What can hang from each mark:
K: W
B: K Y
N: U
W: E K N S
R: S
Y: J M W
U: N Y

Each row was made from one small tree. Brackets hold a mark, then the marks that hang from it, in alphabetical order. Every link used is in the known rows. Write each row's tree.
Known rows:
(Y M (W S)): [-.38 -.13 .21 -.14 -.05 .16 -.73 .22 -.08 .24 -.02 .00 .48 .29 .33 -.17 -.07 .01 .12]
(W (N U) S): [.18 .23 .40 -.08 -.40 .07 -.14 -.04 .03 -.02 .12 .07 -.24 .10 .50 -.17 .09 .24 .09]
(K (W S)): [-.17 .30 -.03 -.13 -.16 .31 -.44 -.19 .23 -.18 -.01 -.27 .16 .19 .38 -.24 -.09 -.07 -.19]
(W E K (N (U (Y J))) S): [.15 .29 .20 -.05 .34 .43 .40 -.23 -.32 -.43 .03 .45 -.27 -.46 .03 -.26 .23 -.30 -.32]
(B K (Y J M (W E))): [-.74 -.38 -.16 -.07 .54 .41 .00 .15 -.01 -.14 -.32 -.26 .82 -.32 .08 -.32 .02 -.13 -.40]
(Y J M): [-.58 .05 .27 -.14 .31 .24 -.42 .04 .29 -.09 -.11 .18 .34 -.07 .30 -.36 -.21 .35 .11]
(N (U (Y W))): [-.46 .10 .11 .07 -.11 .33 -.55 -.02 .27 -.17 .14 .17 .66 .00 .01 .04 .43 .46 -.14]
(U N (Y J M (W K))): [-.58 -.13 -.01 .06 .89 .12 -.27 .23 -.12 .08 .07 .46 .28 -.08 .01 -.22 .10 .26 .03]
(U N Y): [-.10 .12 .26 .28 -.21 .16 -.11 -.16 -.26 -.39 .42 .23 .11 -.21 .53 -.03 .26 .52 .24]
(N (U Y)): [-.29 .25 .31 .14 -.21 .31 -.24 -.13 .20 -.38 -.01 .23 .43 -.16 .20 -.05 .38 .48 -.02]
(R S): [-.33 .28 .31 .01 -.20 -.14 -.33 -.17 -.02 -.38 .46 -.01 .19 .10 .45 .19 -.01 .19 .14]
(W E K (N (U (Y J)))): [.05 .39 .17 .03 .46 .39 .42 -.29 -.05 -.50 .12 .35 -.10 -.50 -.03 -.15 .20 .10 -.29]
(B (K W) (Y J)): [-.72 .08 -.36 -.12 .51 .34 .07 -.11 .53 -.32 -.45 -.63 .41 -.13 .19 -.47 .03 .00 -.52]
(B K (Y J (W E N S))): [-.26 -.19 -.14 -.13 .15 .35 .32 -.01 -.38 -.25 .08 -.41 .12 -.32 .33 -.31 .11 -.45 -.43]
(B Y): [-.29 .22 .05 .08 -.26 .13 -.09 -.15 .06 -.32 .07 -.43 .61 -.10 .50 -.24 .07 .27 .03]
(B (K (W E (N U))) (Y J)): [-.24 .00 -.28 -.12 .27 .40 .53 -.13 .53 -.32 -.42 -.41 .20 -.39 .13 -.45 .09 -.05 -.73]
(Y J M (W E K N S)): [-.06 .04 .06 -.25 .63 .25 -.07 .05 -.34 .10 .12 .12 -.03 -.07 .08 -.28 -.27 -.36 -.19]
(N (U (Y J M (W S)))): [-.78 -.33 .14 -.20 .21 .38 -.62 .38 .15 .12 -.35 .64 .60 -.08 -.02 -.40 .32 -.10 -.19]

Write each row's tree:
[.11 .14 .18 -.02 -.25 .30 -.21 -.16 .23 -.15 .46 -.06 .27 -.04 .18 .09 .05 .39 -.19] : (Y (W E (N U)))
[-.41 .05 .19 .13 .14 .29 -.09 -.09 -.08 -.48 .35 .44 .05 -.37 .43 -.23 .21 .41 .12] : (U N (Y J))
[.39 .31 .00 -.12 -.40 .35 -.01 -.31 -.09 -.29 .24 -.32 -.10 -.12 .47 -.18 -.22 -.24 -.30] : (K (W E N S))
[-.33 .09 -.20 -.26 .45 .03 .05 .18 .16 .16 -.05 -.11 .11 .06 .08 -.48 .18 -.21 -.33] : (B (Y J (W K (N U) S)))
[-.78 -.19 -.18 -.14 .38 .30 -.15 .10 -.04 -.14 -.16 -.38 .36 -.02 .25 -.36 .23 -.30 -.34] : (B K (Y J (W S)))
[-.17 -.28 .15 -.14 -.04 .38 -.14 .19 -.48 -.10 .10 .37 .29 -.44 .24 -.29 .03 -.38 -.18] : (U (Y J M (W E N S)))
[-.08 .31 .25 -.09 .41 .17 .20 -.07 -.13 -.19 -.11 .39 -.37 -.16 .09 -.34 .28 -.08 -.14] : (W K (N (U (Y J))) S)
[.38 .21 .38 -.03 -.48 .33 .07 -.21 -.15 -.28 .25 .15 -.13 -.20 .41 -.10 .07 .03 -.06] : (W E (N U) S)
[-.44 -.02 -.36 -.17 .29 .61 .26 -.19 .04 -.50 -.39 -.44 .33 -.40 .21 -.52 .03 -.62 -.70] : (B (K (W E S)) (Y J))
[-.06 .16 .18 .08 -.25 .08 -.30 -.08 -.16 -.13 .45 -.19 .30 -.03 .36 .10 .18 .36 .03] : (U (Y (W N)))
[-.30 -.25 .02 .04 .08 -.20 .02 .29 -.12 .32 -.29 -.67 .49 .12 .41 -.19 .03 .23 -.02] : (B K (Y M (W N)))
[.14 .47 .32 .14 .19 .00 .18 -.21 -.06 -.18 .01 .04 -.10 -.07 .13 -.01 .27 .44 .00] : (W K (N (U Y)))
[.28 .30 .10 -.09 .17 .24 -.02 -.17 -.18 -.02 .33 -.02 -.10 .08 .03 .02 .09 -.09 -.28] : (Y (W E K (N U) S))
[-.28 -.16 .12 -.22 .19 .32 -.25 .17 .36 .09 .06 .33 .36 -.19 .05 -.24 -.11 .24 -.21] : (Y J M (W E (N U)))
[-.03 .09 -.05 -.20 -.15 .59 .13 -.12 .19 -.41 -.12 .33 .01 -.49 .14 -.39 .18 -.35 -.59] : (K (W E (N (U (Y J))) S))
